Known rows, with every way that one mark hangs from another:
j_255{j_432 j_497}: [ 0.79 -0.43  1.22 -1.36 -1.57  1.01  0.37 -0.19  1.21 -0.54 -1.95 -1.06
 -0.08 -0.89  0.83  0.38 -1.35 -0.17  1.62 -0.56 -0.78 -0.31 -0.49 -0.27
  1.81 -1.11 -1.62]
j_279{j_19{j_336 j_581 j_635} j_127}: [-1.01 -0.36 -3.64 -0.18  1.60 -0.58  0.29  0.45 -0.10 -0.34 -0.87 -1.05
 -1.07 -0.67 -0.75 -0.42  0.84  0.89 -1.73  0.00  0.87  0.08  0.17  0.30
  2.27  0.34  1.21]
j_336{j_19{j_279{j_127} j_581}}: [-0.15  0.58  5.67  1.87  0.99 -0.76 -0.26  0.70 -0.29 -0.29  1.20  0.11
 -0.30 -0.14  0.86  0.30  0.14 -1.05  1.93 -0.80 -0.18  0.23  0.39 -0.06
 -0.51  0.26  1.58]
j_255{j_336{j_19{j_581 j_635}} j_432}: [ 0.61 -0.95  0.01 -0.17 -1.19 -0.86 -0.76 -0.36  0.97  0.77  0.22 -0.18
  0.78  0.13 -0.38 -0.43 -1.20 -0.26  0.00  0.51 -0.61  0.85 -0.40 -0.69
  0.14 -1.18  1.86]
j_432{j_255{j_497{j_19{j_336}}}}: [ 1.03  0.21 -0.51 -1.34 -1.22  0.09  1.30  0.46  0.18 -1.53 -3.64 -1.16
  0.60 -1.62  0.64  0.56 -0.46  0.61  0.04 -0.40 -1.75 -3.45  0.28 -0.61
  1.92  0.93 -1.92]
j_19{j_279{j_127} j_336 j_581 j_635}: [-0.53  0.74  0.79 -0.45  1.48 -0.78  0.53  0.47 -1.53 -0.33  0.91 -0.37
 -1.20 -0.21 -0.98 -0.21  1.00  0.20  0.01  0.04  0.34 -0.31  0.67  0.25
  0.28 -0.68  2.51]
j_336{j_19}: [ 0.59  0.15  0.96 -0.12  0.48  0.78 -0.44  0.65  0.90 -0.20 -0.44 -0.31
  0.33 -0.45  1.00  0.00 -0.58 -0.99  1.15  0.56 -0.65  0.34 -0.42  0.22
  0.71 -0.03  0.68]
j_127{j_581}: [-0.12  0.04 -0.40  0.66  1.80  1.12  1.04  0.47 -0.46 -0.08 -0.39 -0.53
 -0.50  0.23  0.09  0.04  0.55 -0.26 -0.31  0.53  0.20 -0.53 -0.31  0.41
  1.62 -0.16 -0.17]
j_432{j_255{j_336{j_19{j_279}} j_497}}: [ 1.62  0.93  2.94 -0.37 -1.48 -0.55  0.60 -0.64 -0.83  0.28 -1.30  0.23
  1.19 -0.52  1.54  1.47 -1.11 -0.04  0.13 -1.81 -1.32 -0.36  0.15 -0.41
 -2.15 -0.04 -0.92]
j_432{j_255{j_497}}: [ 0.04  0.03  0.89 -2.32 -0.78  0.71  0.79 -0.43 -0.39 -0.44 -2.73 -0.87
  0.02 -1.12  0.55  0.74 -0.21  0.35 -0.18 -1.18 -1.11 -1.00 -0.18  0.25
 -0.21  0.33 -2.20]
j_497{j_19{j_635} j_255{j_336 j_432}}: [ 2.11 -1.18 -1.60 -0.08 -2.82 -0.51  1.10 -0.70  0.86  0.57 -1.75 -0.78
  0.57  1.23 -0.23 -1.02 -1.51  0.09 -1.38  0.39 -1.95 -0.16  0.18 -0.74
  0.82 -1.93 -1.39]
j_255{j_336 j_497}: [ 1.43  0.44 -0.22 -1.15 -1.29  0.04  0.96 -0.98 -0.42  0.14 -1.75 -0.21
  0.56 -0.32  0.92  0.90 -0.89  0.90 -1.49 -1.41 -1.28 -0.24 -0.17 -0.18
  0.67 -0.18 -1.06]
j_19{j_279 j_581 j_635}: [-1.30 -0.75  0.64 -0.89  0.84 -0.39 -0.24 -0.39 -0.52  1.06  1.93 -0.43
 -1.09 -0.24 -1.84 -0.01  0.29  0.03  0.20  0.77 -0.04  2.06  0.48  0.44
 -1.88 -0.61  0.77]
j_19{j_279 j_336 j_432{j_255} j_581 j_635}: [-0.78  0.96 -1.13 -1.84 -0.76  0.22 -0.46 -0.66 -1.34 -0.09  0.42  0.35
 -0.53 -0.08 -1.29  0.72 -0.02 -0.17  0.71  0.60  0.12 -0.86  0.56  0.46
 -1.63  0.14 -0.17]
j_255{j_336{j_19{j_432 j_581{j_127} j_635}}}: [-0.05  0.73  1.32  0.99 -0.08 -1.45 -1.92 -0.63  0.02  1.59  0.99  1.16
  1.14  1.15  0.20 -0.35 -1.32  0.00 -1.32  0.07  1.13  1.01 -0.33 -0.24
 -0.92 -0.04  1.36]
j_255{j_336 j_432{j_19{j_635}} j_497}: [ 1.41 -0.96 -3.38 -0.87 -2.04 -0.19  0.56 -0.56  1.07  0.41 -0.68 -0.55
  0.83  0.28  0.15 -0.28  0.23  1.14 -1.40 -0.69 -0.29  0.71 -0.41 -0.69
  0.09 -1.49 -0.30]
j_635{j_19{j_336 j_432 j_581}}: [-0.30  0.11 -1.27 -0.85  0.62  1.18 -0.42  0.88  0.10 -2.10 -0.78  0.51
 -0.44 -0.70 -0.10  0.77 -0.60 -0.30  2.13  0.64  0.18 -1.01 -0.06  0.21
  2.40  1.55  0.00]
j_255{j_336 j_432{j_19} j_497}: [ 1.76 -0.78 -1.68  0.03 -2.45  0.44  0.80 -0.73  1.19 -0.26 -1.05 -0.11
  1.12 -0.19  1.29  0.17 -0.35  0.66 -0.26 -1.27 -0.99 -0.49 -0.61 -0.77
  1.17 -0.43 -1.47]
j_279{j_19{j_635} j_127{j_581}}: [-1.11  0.01 -2.73  1.59  2.64  0.21  1.22  0.98 -0.02  0.17 -0.88 -1.30
 -1.47  0.85  0.06 -0.20  1.63  0.72 -2.55 -0.34  1.96  1.22  0.05  0.31
  1.67 -0.64  0.20]
j_432{j_19{j_279{j_127} j_336 j_635} j_255}: [-0.22  0.70 -2.14 -0.52  0.89  0.33  1.25  0.71 -1.00 -0.95  0.06 -0.25
 -0.66  0.08 -0.01 -0.56  2.83  0.29 -0.82 -0.26  0.51 -0.95  0.29  0.31
 -1.21 -0.29  0.83]
j_432{j_19{j_336 j_581{j_127} j_635} j_255}: [-1.33 -1.32 -2.65 -0.69  1.83 -0.60 -0.26  0.01 -0.67  0.56  0.32  0.14
  0.44 -0.93 -1.54 -2.06  1.44  0.84 -1.95  0.77  0.89 -1.21 -0.62  0.15
 -0.30  0.95  0.91]
j_255{j_432{j_19{j_581}}}: [-0.40 -2.03 -0.82  0.49 -0.85  0.73 -0.27 -0.23  1.71 -0.20  0.86 -0.27
  0.15 -0.61 -0.34 -0.92  0.60 -0.36  1.55  0.46 -0.60 -0.21 -0.64 -0.19
  1.27  0.49 -0.90]
j_432{j_19}: [-0.06 -0.90 -2.29 -0.07  0.21  1.32  0.34  0.18  0.97 -0.32  0.39 -0.16
  0.01 -0.14  0.33 -0.60  1.38 -0.10 -0.06  0.43 -0.46  0.34 -0.41  0.46
  0.44  0.64 -0.79]
j_432{j_19{j_279 j_336 j_581 j_635} j_255}: [-0.82 -1.03 -3.11 -0.99  0.67 -0.17  0.37 -0.08 -0.99  0.25  1.36 -0.02
 -0.15 -0.92 -1.81 -0.67  1.83  0.38 -0.26  0.71 -0.15 -0.51  0.32  0.26
 -1.69  0.61  0.78]
j_19{j_635}: [-0.55 -0.40 -1.94 -1.97  0.54  0.78  0.03  0.10  0.29  0.38 -0.23 -0.89
 -0.85 -0.03 -0.81 -0.42  0.41  0.11 -0.94  1.06 -0.09  1.55 -0.18  0.67
 -0.18 -1.01  0.27]
j_279{j_19 j_127{j_581}}: [-0.68  0.21 -0.99  2.36  2.14  0.79  1.43  0.82  0.11 -0.58 -1.25 -0.90
 -1.14  0.48  1.07  0.26  1.18  0.23 -1.66 -0.90  1.32 -0.03 -0.17  0.31
  2.69  0.32 -0.84]

Rows:
[ 1.11 -0.91 -2.47  0.38 -1.93  1.17  0.62 -0.63  1.62 -0.46 -0.01  0.16
  0.68  0.25  0.95 -0.48  0.33  0.05 -0.42 -0.09 -0.88 -0.14 -0.82 -0.36
  1.10 -0.25 -1.18]	j_255{j_336 j_432{j_19}}
[ 1.27  0.42 -0.47 -1.91 -0.95 -0.96  0.30 -0.40 -0.60  0.62 -2.30 -0.43
  1.28 -0.18  0.62  0.60 -0.61  0.66 -1.85 -1.11 -0.86  0.09 -0.04 -0.44
 -1.73 -0.72  0.49]	j_432{j_255{j_336{j_19{j_635}} j_497}}
[-0.02 -0.04  0.82 -1.11 -1.63  0.07  0.28 -0.69 -0.89 -1.18 -2.52  0.63
  0.53 -0.30  0.55  1.94 -0.97  0.86 -0.03 -2.13 -0.75 -0.75  0.09 -0.37
 -0.53  1.69 -2.51]	j_635{j_19{j_432{j_255{j_336 j_497}} j_581}}
[ 0.35 -0.56 -5.92 -1.38  1.08  0.69  0.40  0.78  0.32 -0.23  0.28 -0.47
 -0.03 -0.36 -0.80 -1.12  1.69  0.46 -0.87  1.32  0.16 -0.21 -0.23  0.40
  1.00 -0.27  1.43]	j_432{j_19{j_336 j_635}}
[-0.38  0.98 -1.40 -1.06 -0.26  0.08 -0.76 -0.22 -0.75  0.09  1.54  0.38
 -0.66  0.12 -1.18  0.62 -0.37 -0.23  1.23  1.02  0.44  0.11  0.71  0.46
 -0.48 -0.34  0.96]	j_19{j_279 j_336 j_432 j_581 j_635}
[-1.05  0.70  3.97  1.21  0.87 -0.96 -2.33  0.00  0.27  1.66  2.47  0.91
  0.06  0.75 -0.26 -0.25 -1.10 -0.83  1.28  0.64  1.75  2.03  0.06  0.14
 -2.15 -0.52  1.21]	j_336{j_19{j_279 j_432 j_581{j_127} j_635}}
[ 1.51  1.57 -0.01  0.40 -1.82  0.64 -0.75 -0.36  0.64 -0.22 -0.57  0.97
  1.07  1.02  2.10  1.10 -1.22 -0.81  0.27 -0.20 -0.50 -0.12 -0.25 -0.08
  0.19  0.22 -0.15]	j_255{j_336{j_19{j_432}}}
[-0.01 -1.19 -3.93 -2.05  0.21 -0.78  0.43 -0.09 -0.99  0.04 -1.07 -0.63
  0.74 -1.49 -1.36 -0.51  1.36  1.27 -1.09 -0.33 -0.36 -1.65  0.10 -0.15
 -0.38  0.75  0.42]	j_432{j_19{j_336 j_581 j_635} j_255{j_497}}
[-1.18  0.45  0.42 -0.67 -0.55  0.15 -1.09 -0.68 -0.23  0.77  2.04  0.27
 -0.97  0.68 -1.22  0.78 -0.19 -0.35  0.90  0.62  0.43  1.84  0.65  0.65
 -2.08 -0.36 -0.23]	j_19{j_279 j_432 j_581 j_635}
[-2.25 -0.15  4.76  0.54  0.93  0.65 -0.91  0.07 -0.24 -0.61  0.37  1.07
 -0.82 -0.19 -0.05  0.58 -0.67 -0.40  1.68 -0.41  1.15  0.78 -0.24  0.39
 -1.61  1.59 -2.32]	j_635{j_19{j_279 j_432{j_255} j_581{j_127}}}
[-0.17  0.43 -1.07  0.17 -0.40 -0.26  1.45 -0.38 -1.10  0.02  0.52  0.21
 -0.23  1.16  0.27 -0.08  2.72  0.70 -2.75 -1.25 -0.01  0.62  0.26  0.06
 -2.91 -0.31 -0.20]	j_432{j_19{j_279{j_127} j_635} j_255{j_336}}
[-1.76  0.17 -2.03  0.42 -0.26 -0.17 -0.80 -0.16  0.58  0.05 -0.27 -0.45
 -1.24  0.85 -0.16  0.48  0.56  0.43 -1.30 -0.58  1.43  1.51  0.37  0.44
  0.32  0.49 -0.89]	j_279{j_19{j_432 j_581 j_635} j_127}
[ 0.97 -0.88  4.27  2.68 -0.65 -2.02  0.62 -1.32 -1.09  1.73  0.75  0.83
  0.84  0.61 -0.29 -0.81 -1.88  0.12 -1.29 -0.63 -1.44 -0.38  0.44 -0.62
 -0.47  0.31 -1.61]	j_497{j_19{j_279 j_581{j_127}} j_255{j_336}}
[-0.39  0.58  0.31 -0.28 -2.54  1.31 -0.04 -0.05  1.35 -1.24 -2.07 -0.29
  0.00  0.36  0.94  0.88 -0.07 -0.46  0.37  0.23 -1.13 -1.61  0.30 -0.07
 -0.07  1.27 -3.70]	j_497{j_19{j_432{j_255}}}
[ 1.14  1.26  0.05  0.12 -2.99 -0.81  0.26 -0.47  0.34  0.51 -0.36 -0.02
  0.29  1.18  0.56  1.77 -0.95  0.88 -0.86 -0.79 -0.52  0.86  1.19 -0.72
 -1.53 -0.84 -1.76]	j_255{j_336 j_497{j_19{j_279 j_432 j_635}}}
[-1.38 -1.27  2.49 -0.01  1.60  0.64  0.21  0.67  0.08 -0.84  1.06  0.05
 -1.27 -0.79 -0.88  0.68 -0.08 -0.33  2.06  0.34 -0.29  1.71  0.17  0.39
 -0.23  0.87 -0.30]	j_635{j_19{j_279 j_581}}
[ 1.68  0.11  0.83  0.27 -1.74  0.69 -0.10 -0.18  1.57 -0.36 -0.90  0.00
  1.00  0.04  1.62  0.07 -1.49 -0.85  0.87  0.06 -1.04 -0.16 -0.79 -0.59
  1.50 -0.90  0.33]	j_255{j_336{j_19} j_432}
[ 0.32 -2.13  3.28  2.29 -0.02 -0.46 -0.23 -0.92  0.17  1.52  1.98  0.76
  0.42  0.12 -0.38 -1.90 -0.95 -0.73  1.59 -0.06 -0.04  0.27 -0.53 -0.20
 -0.48 -0.55 -1.35]	j_497{j_255{j_432{j_19{j_279 j_581{j_127}}}}}
[-0.10 -0.49 -2.96 -0.74 -0.77  0.22  1.02 -0.88 -0.56  0.75  1.00  0.27
  0.13  0.57 -0.53 -0.10  1.90  0.76 -2.35 -0.12 -0.47  1.25  0.10  0.25
 -3.35 -0.19 -0.74]	j_432{j_19{j_279 j_635} j_255{j_336}}
[-0.52 -0.87  0.09 -0.53  1.07 -0.78 -1.10  0.50  0.47  0.75  0.74 -0.50
  0.11 -0.37 -0.97 -0.54 -0.12 -0.42  0.38  1.03 -0.10  1.29  0.01  0.12
 -0.51 -0.27  2.18]	j_336{j_19{j_581 j_635}}
[ 0.67 -1.47  1.45  1.39 -1.18 -1.04 -0.14 -1.15  0.83  0.89  0.04  0.50
  1.42 -0.48  0.50 -0.91 -0.87  1.00 -0.88 -1.45  0.05 -0.58 -1.00 -1.06
  1.22  0.24 -0.98]	j_255{j_336 j_432{j_19{j_581{j_127}}} j_497}
[ 0.19  1.28  2.81  2.26  2.82 -0.56  0.64  1.75 -0.86  0.18  1.03 -0.44
 -0.73  1.30  0.49  0.01  1.22 -0.74  0.32 -0.06  1.57  0.87  0.46  0.01
 -0.49 -1.71  2.82]	j_336{j_19{j_279{j_127{j_581}} j_635}}
[ 2.23  1.85  0.80  0.01 -2.32 -0.17 -0.50 -0.51  0.29 -0.06 -1.56  0.66
  1.50  0.53  2.49  1.67 -1.88 -0.15  0.41 -1.48 -0.59 -0.46 -0.02 -0.49
  0.17 -0.04 -0.55]	j_255{j_336{j_19{j_432}} j_497}
[ 0.59 -1.27  0.02  0.52  1.15 -1.90  0.16  0.06 -0.69  1.11 -0.69 -0.39
  0.45 -0.19 -1.60 -2.27 -1.15  0.33 -1.38  1.09 -0.48 -1.41  0.21 -0.35
  1.64 -0.23  0.62]	j_497{j_19{j_336 j_581{j_127} j_635} j_255}
[-0.95  0.81  1.13 -0.59 -0.05  0.39 -0.95 -0.74 -0.71 -0.36 -1.07  0.81
  0.33 -0.69  0.08 -0.27 -0.82 -0.19  0.07 -0.02  0.54 -2.67 -0.54  0.23
  1.00  1.51 -1.10]	j_19{j_336 j_432{j_255} j_581{j_127}}
[ 0.71  2.64  4.46  3.35  0.99  0.29  0.04  1.30 -0.42 -0.75  0.69  0.68
 -0.29  1.82  2.30  1.19  0.31 -1.49  1.99 -0.82  1.53 -0.62  0.44 -0.04
  0.17 -0.49  0.69]	j_336{j_19{j_279{j_127{j_581}} j_432}}
[-0.79  0.12 -0.83 -1.46  0.07  1.38 -0.20  0.57 -0.30 -2.37 -1.89  0.43
 -0.28 -0.91 -0.12  0.84 -0.23 -0.28  1.75  0.16 -0.28 -1.94 -0.15  0.23
  1.21  2.04 -1.14]	j_635{j_19{j_336 j_432{j_255} j_581}}
[-0.61 -0.60 -0.37 -0.17 -0.28  1.29  0.74 -0.26  0.05 -0.21  0.68  0.09
 -0.22 -0.32  0.12  0.04  1.67 -0.29  0.42 -0.06 -0.61  0.17 -0.11  0.48
 -2.05  0.76 -1.95]	j_432{j_19{j_279} j_255}
[ 1.05  2.64  1.78  1.05 -1.06 -0.48 -0.45  0.12 -0.35 -0.02  0.74  0.82
  0.04  2.19  1.80  1.09  0.04 -0.61 -0.25 -0.87  0.74  1.34  0.56 -0.10
 -1.87 -1.29  1.42]	j_255{j_336{j_19{j_279{j_127} j_432 j_635}}}
[ 0.19 -0.25  3.23  1.61  0.85 -1.28 -0.88 -0.54 -0.13  1.17  0.47  0.90
  1.28 -0.24  0.63 -0.76 -1.44 -0.10 -1.06 -0.22 -0.11  0.08 -0.73 -0.37
  0.46  0.72  1.26]	j_255{j_336{j_19{j_581{j_127}}}}
[-1.05 -0.82  2.31  0.43  2.23 -1.23 -1.56  0.41  0.37  1.51  1.00 -0.11
  0.32 -0.40 -0.76 -1.49 -0.61 -0.21 -0.46  0.85  1.05  1.53 -0.49  0.05
 -0.41 -0.29  2.24]	j_336{j_19{j_581{j_127} j_635}}
[-0.49 -0.30  3.12  1.78  1.00 -0.86 -0.11  0.45  0.23  0.11  0.90  0.12
  0.06 -1.01 -0.54 -0.71 -0.90  0.06  0.78  0.86 -0.16 -1.37  0.27 -0.43
  1.65  1.00 -0.11]	j_497{j_19{j_279 j_336 j_581{j_127}}}
[ 0.25  0.18 -1.66 -0.46  0.16  0.08  0.66  1.04  0.55 -0.28  0.22 -0.91
 -0.60 -0.28 -0.81 -0.15  0.11  0.12  0.26  1.63 -0.53 -0.12  0.75 -0.12
  0.65 -0.73  0.51]	j_497{j_19{j_279 j_336 j_635}}
[-0.67  0.42 -1.78 -1.74 -2.10 -0.13 -0.36 -1.69 -0.98  0.48 -0.63  0.49
  0.22  0.80 -0.76  0.71  0.04  0.51 -2.16 -0.33 -0.49 -0.13  0.14  0.15
 -2.12  0.49 -1.13]	j_19{j_432{j_255{j_336}} j_581 j_635}
[ 0.32  2.27  1.38  2.00  2.42  1.34  1.23  2.11 -1.10 -2.74 -0.43  0.51
 -1.29  1.06  1.45  1.31  0.74 -0.59  2.17 -0.42  1.85 -1.47  0.41  0.08
  2.43  0.13  0.60]	j_635{j_19{j_279{j_127{j_581}} j_336 j_432}}
[-1.26  0.75  4.03  1.29  0.53  0.59 -0.19  0.87 -0.12 -1.90  0.62  0.60
 -1.50  0.71  0.66  1.31  0.30 -0.66  2.46 -1.03  0.62  0.89  0.51  0.23
 -0.14  0.95 -0.62]	j_635{j_19{j_279{j_127} j_432 j_581}}
[-0.44 -0.71  0.60  1.55  1.95 -0.34 -0.25  0.06 -0.42  0.52  2.33  0.92
  0.21 -1.02 -0.55 -1.27  0.45  0.03  0.48  0.53  0.75 -0.60 -0.39  0.12
  0.64  1.09  0.70]	j_432{j_19{j_279 j_336 j_581{j_127}}}
[ 0.25 -0.25 -4.25 -0.64  1.04  0.59  0.50  0.66 -0.01  0.03  1.71 -0.16
 -0.43 -0.15 -0.87 -0.63  1.59  0.20  0.04  1.19  0.34  0.58  0.19  0.45
 -0.41 -0.66  1.34]	j_432{j_19{j_279 j_336 j_635}}
[-1.00 -0.50 -0.74 -0.92  2.33 -0.68 -0.60  0.02 -0.71  0.80  0.29 -0.23
 -0.25 -0.95 -1.53 -1.57 -0.34  0.54 -1.34  1.14  0.93 -0.24 -0.49  0.28
  1.45 -0.20  2.00]	j_19{j_336 j_581{j_127} j_635}
[ 0.36 -1.51 -2.68  0.02 -0.62  0.77  0.00  0.18  1.26 -0.94  0.34 -0.13
  0.45 -1.19 -0.38 -1.09  0.35 -0.30  1.71  0.90 -0.51 -1.90 -0.62 -0.26
  2.81  0.55  0.30]	j_255{j_432{j_19{j_336 j_581}}}
[-0.48  0.62  1.82  0.26 -0.25 -0.50 -1.80  0.10  0.26  0.89  2.14  0.47
 -0.12  0.68 -0.43  0.72 -0.68 -0.99  2.16  0.73  0.62  1.86  0.63  0.20
 -2.22 -0.44  1.11]	j_336{j_19{j_279 j_432 j_581 j_635}}
[-0.63 -0.59  1.95 -0.03  1.04 -0.90 -0.97  0.33 -0.01  1.16  2.08 -0.22
 -0.26 -0.29 -1.10 -0.04 -0.26 -0.68  1.30  0.97  0.03  2.07  0.40  0.18
 -1.94 -0.61  2.07]	j_336{j_19{j_279 j_581 j_635}}
[ 0.30  1.38 -4.05 -2.14 -0.38  1.17 -0.44  0.07  0.08 -0.61 -0.64 -0.16
 -0.42  0.33 -0.15  0.25 -0.21 -0.14 -0.02  1.21  0.52 -0.39  0.02  0.59
  1.15 -0.75  0.57]	j_19{j_336 j_432 j_635}
